Each row was made from one walk, in order. Every step used is in the known rows, and no mark comes twice. Write each row's walk.
Known rows
giforos -> dopor -> tafa -> vaga -> nalidas -> sibo: [ -1   2   1  -2 -46 -18  10  -1  19  15 -11   5  10 -37  13 -10  -5   5
  -2   0  14 -11   9   2 -28 -21  30 -25   4  -6 -18  -6   7 -12   9  16
   1 -12   0   7  10  15  20   6  -4   4   8  12   6  18]
nalidas -> sibo: [ 10 -11   5  -4 -14  13  -8  -1   7  -5   7   4   2   3  -1 -14  -2  -1
  -7 -14   1  11   5 -10  -4 -11   0 -30   4   7  -5  -2  -5   5  13  19
   4   5   3   3 -12  -5  13   5  -6  15  10   4  28   8]
tafa -> vaga -> nalidas: [-14  12  -4 -15  14 -23  -9   2  18  -1 -12  -6  -9  -8  12   1  -5  -1
  -5   8  20   6   1  -7 -13  -8  -7 -26   6   5 -11 -35   3 -19  36   4
 -20   3  16 -12   4  -8   9  -6   9   9  -9  11 -14 -11]
mupo -> voloti -> tafa -> neduf -> gapur -> dopor: [-21  12  -7   5   1   9 -14  -1  -9  -1  14  -6  -4  23  -3   4   0  -2
  -5 -14  15  -8  11  12  -3  12 -12  28  -6  -2 -13  -7  -7  13 -10  -7
  -3  -2   0  -8  -8 -31   2 -17 -11   3   9  -5   6  -2]
miruso -> neduf -> gapur -> dopor: [ -9  -3   0  -4 -10  -5   1 -17  11  -6  -2  -7  -4  -5 -16   1  -7   9
  11 -13  18   3   6   3  27   0  -2  17  18  10  15  21  -3   8 -25  -5
  -1   9  -5   2  -8  -1   3   5   7 -17   4 -21 -10  15]
gapur -> dopor -> mupo -> voloti -> tafa -> vaga -> nalidas: [ -8  13   1 -11  -6 -27  11 -11   6   1  -2   4 -15  13  18  -6   1  13
  -6   8 -13 -13  -6  -1  12  13  -6   1  -1  -3 -12   9 -11 -10  10  -3
 -19 -20  -1  -1   3 -27  -1  -2  16  16  -4  12  11 -16]
sibo -> nalidas: [-11 -19 -18  10  16   6   6  16  10   2  -3 -19  -5   1   1   8 -17  -2
 -22 -13   0   6   7   7  -7  -2 -20 -17   7  13   0   8   0  -5  18   3
 -11   7  14   2  16 -15   2   5   2   2  -8   0  -7 -10]
voloti -> mupo -> neduf -> gapur -> dopor: [ -6  13 -24   7   7  39 -22   1 -13 -13  18   5   7   0 -24   4  -9   3
  -6  16  28 -14  19  -5   7  23 -13 -23   8  10   8  -3   5   4 -11   7
   9 -11  10  -5 -15   9 -16 -12  15   5 -19 -24   7 -11]
gapur -> dopor -> tafa: [  4 -11   2   9 -13 -11  18 -15  -1  12   7   9   1 -13   8  -5  12  21
 -10  -3 -10   4 -15 -14   2  -1  15  27   2   1 -11  18   2 -16  -4  -3
  -8 -16   3  11   5 -11  -2   6  10   2  -3   3  14  10]
mupo -> voloti: [ -8  20  -1  -2   6  19  -9  -2   0  -2  14 -31  -9  -2  -2  -2 -15 -15
  -8 -12  13 -13   5   5  -9   6 -18   6  -9  16   0 -15  -4  -1  10 -10
   8  19  -3   4  -7 -29 -10  -5 -13   2   7   4  11  -5]
sibo -> nalidas -> vaga: [-12  -7 -11   0   4 -11   4  20   4   6  -1 -12  -1 -14  -3   9 -18  -2
 -33  -9   3  -5  -3  12   0   2 -15 -19  13  10   7   6  -8  -7  20   3
 -11  12  21   4  14 -28  11  16  16  -1  -5  20  -5 -12]
tafa -> dopor -> mupo: [ 11 -19   4   1  -3   3  13   4  -9   6  -4  12   6   3  13   3   7   5
  16  14 -38  11 -10 -13   0 -11  -4 -16  -9   6   0   3  -6  -9  15   0
 -10 -12   5   0  -3   1  13   6   3  -6  -4  15  -3 -11]
giforos -> dopor -> mupo: [  9   2  -1 -15 -35  -4  16   0   2   8 -15  -6   4 -21  16  -9  -7   2
  16  -1 -16 -15  -3   5 -11   5   9 -28   1  -8  -3  14  -2   0 -14   5
  11  -4 -13   6  15  34   1   2   3  16   0  18  10   0]
tafa -> dopor: [ -1 -19  -6   9   4  17   7   6  -9  12   4   8  10  -2   2   8   8   9
  11  10 -14  16  -9 -11  -2 -19   1  -8  -3  16  -4 -12   4 -13  11   7
  -8  -9  15   2  -1  -2  10  -4  -1 -12  -2   8  -8  -1]
mupo -> voloti -> tafa -> neduf -> gapur -> dopor -> giforos: [-21   9  -8   2   0   6  -9   3 -12  -1  13  -2  -5  23   1   3   4   0
  -2 -13  10 -10  11   8   2  18  -8  22  -7  -4 -14  -7  -5  13  -8  -7
  -6  -6  -8  -6 -10 -35  -2 -13  -5   5  10  -2   5  -5]
neduf -> tafa -> vaga: [ -8  12  13 -10  21  -4   1   2   2   9 -12   6  -9   6   3   9  13  -9
  -8  -2   7   1  -3 -11 -11  -8  17  -7  -1  -6   3  -6   6 -27  -2 -10
  11   8  16 -12  13  15  -1  19 -19  -8  -3   6  -2  -1]
miruso -> neduf -> mupo -> voloti -> tafa -> vaga -> nalidas: [  8   9  15 -13   6 -19 -20  -4  14 -13   1 -10 -11  17 -10   5 -17 -10
   2   7  17  -2  -1  19   4 -15 -11  19   5   4  12  -9   0   2  13   0
   2  18 -12  -8  -6  -8  -2  -2 -14  -9  11 -14 -13   7]
mupo -> voloti -> tafa -> dopor: [-15   9  -5   7  -2  25  -9   3  -8   0  15 -10  -3  21  -3   6  -2  -5
   0  -2   6  -7  14  11 -13   0  -4  13 -10  14  -9 -16   0  -1  10  -2
   1  -4   7  -6  -8 -34   4  -8 -19  -4   9   6   7   0]
neduf -> mupo -> voloti: [ 14  18  11  -2  17   5 -16  -4 -14   1   8 -16 -11  17  -1   7 -12 -18
 -18   3  11  -9 -22  15 -12  -6 -14   7  -9  -5   5  -9   0  -2   5 -20
  16  15 -15  15   8  -9 -25   7 -25   5   7 -10  -3   2]
neduf -> mupo -> voloti -> tafa -> vaga -> nalidas: [  3  21   9  -4  14  -6 -24   1  -9  -4   3  -7 -12  31   1  10  -8 -13
 -18  12  20  -9 -15  19 -18  -9  -7   3  -5  -8  -6 -21   2  -3  16 -17
   6   2  -6   3  10 -15 -16   2 -24   8   7  -8 -10   0]
mupo -> neduf -> tafa -> vaga: [  7  13  -3   9  30   9  -2   2   5  -6  -6   1   1 -19 -12  -3  11 -14
 -11  12  14   4  22   2  -3   3  14  -1  -7   3  16 -17  13  -6  12   5
   9  10  14  -8  -3  10 -10   1   4  -8 -12  -1  -6  -3]
gapur -> dopor -> tafa -> neduf -> miruso: [  3 -10   6   9  -3 -25  13  -9   0  14   7  16   9 -11   5  -4  11  21
  -8 -13 -13   8 -18 -15   6   0   6  35   0 -11 -11  15  -2  -8 -11   5
 -16 -14   1   2   4  -5   6  -9  13  -3   1  -4  10   9]
vaga -> nalidas -> sibo: [-12   0  -3   4  -9   5 -13  14  27  -9   6  -6  -6   3   0 -16 -13   2
 -14   8  24   8 -11 -13  -5 -24  -6 -37   8  11 -20 -25  -5   9  28  25
 -12   9   9  10  -8  -6   6 -10   0  17  -1   6  -2  -6]
neduf -> tafa -> vaga -> nalidas -> sibo: [-15  15  14  -6  14 -11  -3   9  16   5 -11  10 -12   9   3   4   7  -7
 -17   6  20   0  -5 -12 -10 -21  17 -23   3  -5  -7 -16   2 -21  11   4
   2   7  18  -7   9   9   6  15 -19  -3  -1   7  -7  -5]
mupo -> neduf -> gapur -> dopor -> tafa -> vaga -> nalidas: [-13  15 -19  22   8   3   1 -12   9  -8  -4   0   4 -31 -14  -7   2   2
 -13   9  34   2  24   1   7   7  13  -2   2   3   5 -10  10   8  10  -1
 -12  -7  10  12  -7 -12  -5   0  24  -7 -12 -15 -19   4]
neduf -> mupo -> voloti -> tafa: [ 10  13  10  -1  12   9 -21  -1 -18  -3   8  -8  -9  34  -2   9  -5 -14
 -14   5  10  -7 -16  20 -16  -4  -6  13  -7  -8  -1  -7   4   3   1 -18
  16   6 -11   7   9  -9 -20   4 -28   8   8 -10   2   5]
giforos -> dopor: [ -3   5  -9  -6 -29   8  11   3   1  16  -7 -10   8 -26   6  -2  -5   4
  10  -5   9 -10  -2   8 -13  -1  13 -19   8   0  -8   0   7  -5 -19  13
  13  -1  -3   7  15  31  -1  -9  -2  10   0  11   4  10]
neduf -> gapur: [-21   3  -9   6   0  24  -6  -8  -7   0  -5 -12  -2   1 -10   4  -1  -1
   0 -17  29   3   3  -2  -1   6   2 -12  10  -1   1   5   0  10 -26 -26
   6   8   4  12   2   3  -4  15  -3  -6  -1 -13 -12  10]
gapur -> dopor: [ -5  -1  -5  -1   0  -6  15 -11  -4  11   5   3  -4  -3   6  -2   9  20
  -5  -4  -4   4 -17  -7  14   9   0  10   8   6  -7  11   1 -14 -10   4
  -9 -12   6   6   7  -7  -8 -10  16  11  -8   4  10   0]
gapur -> dopor -> giforos: [ -1 -10  -8  -4  -2 -10  25  -2 -10  11   1  12  -8   0  12  -2  15  21
   1  -1 -18  -1 -15 -16  23  19   7  -3   7   2 -10  13   3 -14 -11   3
 -14 -19 -10  14   6 -10 -17  -1  25  17  -7  10   8  -8]
giforos -> dopor -> gapur: [ -8  -1  -5  -4 -24   3  13  -2   1  14  -5  -4   5 -14   9   9  -4   7
  15   4   6 -15 -13  14  -5 -17   8 -19  17   2  -7  -1  12  -7  -9   4
  26  -5  -6  25  24  30   4  16  -3   9   5  -2   6  23]
miruso -> neduf: [ 13 -12   7 -10  -2  -1  -4  -6  14 -11   4 -15  -1  -6 -11  -2 -10  -2
  16  -8  -1  10   6   1  12  -6 -10  17   9  17  17   7   1   4  -3   9
   5  24  -6 -11 -11   8   4  -5   1 -10   4  -6   1   9]
miruso -> neduf -> mupo -> voloti: [ 20   6  18 -11   5  -9 -14  -7   6 -11   7 -17  -9   7 -13   3 -19 -13
   3  -1   7  -2  -6  14   9 -12 -14  24   2   7  20   4   0   3   1  -4
  14  26 -19   0  -7  -2 -10   2 -16 -12  11 -17  -5  10]
gapur -> dopor -> tafa -> neduf: [  6 -18   1   7  -8 -23  15 -11  -4  12   9  17   6 -14   9  -5  15  23
  -9  -5 -15  11 -16 -15   5  -2   7  37   0  -7 -15  14   0  -8  -3   3
 -14 -17   1   1   2  -6   3  -7  13   2  -2   2  11   6]

Write each row's walk
[ 15   0  -3   0   4  10   4  -6  -1 -18 -12  -8  -1  -8   0 -11  -2 -11
   5   4 -18   0  15  -2   4  22  -5 -17  -8  -5  17  12  -6  20   3 -15
   4   7  -8   5  -7   8  -7  12  17   7  -9   2   1 -12]
dopor -> mupo -> neduf -> gapur
[ -9   3   4  -7 -14  -8   0 -17  10 -12  -2  -7  -9   9 -13   0  -8   4
  13 -11  11  -4  14   9  25   6  -2  19  11   6  14  26  -8  14 -23 -10
   0   5 -11  -2 -11 -13   6   7   3 -14   8 -17  -4   9]
miruso -> neduf -> gapur -> dopor -> mupo -> voloti -> tafa
[  4  15   1 -15 -33  -3  15  -1   4   9 -10 -15  -1 -21  16  -8 -15  -6
  11  -4  -9 -26   4  12 -12   6   2 -24  -4  -5  -3  10  -6   1 -11   2
  13   0 -16   8  11  16  -1   1  -2  13   5  17  12  -2]
giforos -> dopor -> mupo -> voloti
[ 14 -10   2   3 -32 -14   9   2  -3  19  -4   9  18 -31  11  -2   2   3
   3  -2  -2  -5  -9   6 -24 -17  20  10  -1 -18 -13   4   6   0 -12   7
  11  -7 -12   7  14  34   6  -6  -9   1   8   3   1  17]
giforos -> dopor -> tafa -> neduf -> mupo
[  8  15  -7  15  28  18  -9   5   9 -11   3 -17  12 -22 -24  -9 -11  -8
  -1  -7  10   6  15   5   0  19  -4  -4  -5   8  21 -14  12  12   0  16
   2  20   6   1  -5  11  -8 -17  18  -6  -6 -11  -2   5]
mupo -> neduf -> miruso
[ -8  -7  -1  -6 -10  -7   6 -11   8  -5  -4  -2  -6  -2 -14   0  -4  10
  15 -11  12   3   7  -1  32   4   2   9  17   8  14  22  -1   7 -26  -5
  -3   6 -13   6  -8  -3  -1   8  13 -16   5 -17 -11  11]
miruso -> neduf -> gapur -> dopor -> giforos
[ 28 -26  13  10   2 -14  -5   0 -11   4   8  14  14  -9   8  -1   9  -2
  -9  -4 -17  18 -17 -10 -21 -16   4  40 -11 -19  -9   1   3   5  11 -10
   2   3  -7  -2   0  11   5   4 -12  -4   7  -5   2  12]
dopor -> tafa -> neduf -> mupo
[  6  -8   4   0   0   7  10   3  -5   5   2   2   2   3  10   3  -2  -2
  12  11 -33   0  -3  -7   0  -9  -9 -12 -15   8   1   0 -10  -8  21  -3
  -8  -8   2   3  -7 -16  10   7  -2  -9   2  15  -1 -14]
tafa -> dopor -> mupo -> voloti
[ -4   7 -19  26   4  17   3 -14   0  -7   1  -2   8 -29 -17  -6   7   1
 -10   2  24   3  23   2   9  12  13   7   1   4  10   2   9  13  -6  -5
  -1  -4   6  15  -8  -7 -10   3  19  -8 -10 -17  -9   8]
mupo -> neduf -> gapur -> dopor -> tafa
[  5  15 -14   3  18  37 -28  14  -4 -15  20  -3  12   0 -28   2 -19  -5
  -2   8  17 -13  15  -5  -3  24 -20 -24   3  11  14 -12   7   3  -6  20
  11   3   8 -13 -14  19 -13 -22  11   4 -16 -21  15  -8]
voloti -> mupo -> neduf -> miruso
[ -6  -8   9   9  14  14  16  19 -10  15  -4  23  -2  11   1  12  21   1
   3  10 -15   4 -15 -20   3 -13  24 -11  -4  -1  -1   0   7 -19 -10  -1
   6  -4   7   6   9  14  -6  21 -18 -17  -2  10 -12  -5]
neduf -> tafa -> dopor -> giforos
[  7 -14  -6  12   2  11  10   2  -8  -1  -6  11   9  -8   2   1   6   0
  12  16 -24   9   6  -7   6  -6   1 -19 -10   5   9   2  -3   2  12  -1
 -10 -12   7   5  -9  -1   9   8  11 -13  -6   6 -12 -10]
tafa -> dopor -> mupo -> neduf -> gapur
[  3   0  -4  25  27  23   4   6  -1  -3   3   7   6 -11 -16   8  13  -8
  -4  22   4   6   8   0   6 -11  15   3  -4  11  15 -14  17  -2  12   8
  15   3  15   9   0  12  -8  10  -1 -16  -9  -8 -12   3]
mupo -> neduf -> tafa -> dopor -> gapur
[-13 -15 -10   2   9 -15   0   3 -15   7   0  17   7   0   4   2  15  12
   5 -14   1  14 -10 -12  20   8 -11  15   6 -19 -11   4  -7  15 -23  -4
 -16  -8  -7  -2  -5   4   1 -16  16   3   1 -10 -13  -6]
tafa -> neduf -> gapur -> dopor -> giforos
[  8   6  10 -19  -4  -6  -3  -4  -2 -12  -6 -11 -10  21  17  -6  -7 -13
   6  -4 -27 -11  13   5 -11  19 -13  -6 -15  -5   1   5 -12   4  17 -18
   1   1  -8 -12  -4 -18   4   9  -4  15   3  16  20 -14]
dopor -> mupo -> voloti -> tafa -> vaga
[-12  -3  -5  -1   7 -18  -5  -3 -10   4   2   9   3   3   6   0   5   6
   1 -16   1   4  -6  -5  14  10 -21  19  -1 -20  -7   6 -14  18 -18 -10
 -12  -4  -7  -5  -8  -5   4 -16  10   2   3  -9  -9 -10]
tafa -> neduf -> gapur -> dopor -> mupo -> voloti
[ -6 -25  -8   9  -6  23  -5   8 -14   0   5  16  10  30   0   9  20  14
  13   8 -11  19   1   1 -13  -4  13   7   1   7 -14  -9   9   1  -2   9
  -6 -22  18 -15   0  -2  16  -8 -10   0   0   9   3   8]
voloti -> tafa -> dopor
[  7  -1  21  -5   1  -4   4   2  13  -3   0  -1  -6   4 -10   4  -5  -7
  11   3 -10  -1   2  -2  16 -18   2  17  -2  10  19  14  -6  -5  -5   4
  10  18  -4  -8 -10   5   7  12 -17 -29   9  -3  -7   2]
miruso -> neduf -> tafa -> dopor -> mupo -> voloti
[ 20 -17   6  -3  23 -18 -17   7 -17   2   5  11  10  11   6   4   7  -4
  -3  -1 -10  21 -28  -1  -4  -7 -22  24  -4 -21  -5 -11  -4  11  -1   0
   0   8 -10 -10   1  22  -7 -24  -6   9   2  -8  -9  -5]
tafa -> neduf -> mupo
[  3  16  -3  -8 -23 -14  15   5  15   5 -21   0   3 -30  12  -9  -5  -6
   7  15  -1 -18   9   8  -9   0  17 -35  -2 -11  -1  -1   3  -2   1  13
   6  -5  -5   4  12  34   1  -1   7  10  -7  17  -5  -7]
giforos -> dopor -> mupo -> neduf -> tafa -> vaga -> nalidas
[ -7   7 -23  19  11  18   5  -8  -4  -7  -2  -2   3 -23 -16  -5   8   3
  -5   4  20   1  22   0  18  23  11  -8   3   4  10  -2   9  12 -10  -2
  -4  -5  -1  16  -8  -5 -17   1  27  -1 -12 -12 -13   0]
mupo -> neduf -> gapur -> dopor -> giforos
[ -8  -4  10  11  15  18   8  12  -6  15  -1  15   1  10  -4  13  19   0
  -2   8  -5   7 -18 -13  -3 -22  20  -4  -3   3  -1  -1   6 -18 -10  -1
  10   1  18   0   9  17   0  15 -25 -21  -3   6 -11   0]
neduf -> tafa -> dopor
[  1  -8   6  -2  25 -16 -15  16   0   3   5   1  16   1  -4  -1  -4   0
   9 -27  -9  19 -17  -8  -1   6 -26  17  -3 -17   0 -10  -6  14 -15  15
 -10  17  -1 -18  -2  20   9 -35   7  -2   5  -9  -2  -1]
tafa -> neduf -> miruso
[  3 -28  -2   3  -9  15  -1   7 -15  -5   0  20   8  34   6   6  17  11
  18  10 -31  16   1  -1 -12   0  10   1  -3   0 -11   2   2   4   2   4
  -7 -23  12 -17  -1   1  16  -2  -5   4  -1  14   7   0]
voloti -> tafa -> dopor -> mupo
[  0   2  19 -13   3 -20  -6   1  29  -7  -6   2  -8   1 -10  -1  -5  -6
   2   0  13   5   7  -4  11 -22   6   0  10   7  12   0   0  -8   7  15
   3  19   4 -15  -7   9  12   8 -12 -17   7  -5  -6   6]
miruso -> neduf -> tafa -> vaga -> nalidas -> sibo
[  1  12   0 -13 -38  -1  10   1   2   7 -10 -11   0  -9  15  -7 -10  -3
  12  -2 -10 -26   8  15 -15   7   8 -18  -3  -7  -6   9  -3   4 -13   3
  13  -6 -13   3  11  15   2  -1  -5  15   4  16  14  -1]
giforos -> dopor -> mupo -> voloti -> tafa
[ 17  -6  14  -6   1  -8  -9   0  -1  -8   5  -1  -5  18 -10   8  -8  -6
  11   7  -3   1  -2  14  13 -12  -4  21   1   4  14   2   3   3   3  -1
   6  10 -20   0  -9  -9  -5   7 -14 -15  13 -12  -9   8]
miruso -> neduf -> mupo -> voloti -> tafa -> dopor -> giforos
[ -3   9   3 -15  -7 -24  14 -17  -2   3  -2   4 -12  13  18  -5   3  11
  -2   0 -21 -11  -2   0  11  20  -4   6  -3  -5  -6  18 -11 -12   3  -8
 -14 -21  -2  -3   1 -26   0   1  15  15  -2  12  19 -13]
gapur -> dopor -> mupo -> voloti -> tafa -> vaga
[ 24   0   8  -1  13   5   7   1   0 -14  -9  -1  -2  -4   4 -11   3 -15
   0  10 -29   0   8  -5   1  16   2  -9 -13  -6  17  10  -2   9   7  -5
  12  11  -6  -2  -2  18 -10  12   7   7 -11  10   7 -15]
dopor -> mupo -> neduf -> tafa
[  2  11   8 -17  -3 -10  -5   0   6 -15  -5 -12 -14  20  17  -8 -11 -12
   2   2 -19 -12   8   4 -11  15 -15 -10 -13  -4  -4  -3 -13   5  23 -13
  -5   1  -7 -10  -4 -20   4   6  -1  16   2  18  12 -19]
dopor -> mupo -> voloti -> tafa -> vaga -> nalidas
[ -9 -22  -7   1  -4  -3 -10   3 -17  -6   0  23   8  34   4   2  19  12
  10  -8  -8  17   0   3   0  16  -1  21   3 -20 -14  10  -3  22 -22  -2
  -9 -19   3 -22  -3   5  13 -16   1  12   2  -3   2   1]
voloti -> tafa -> neduf -> gapur -> dopor -> mupo
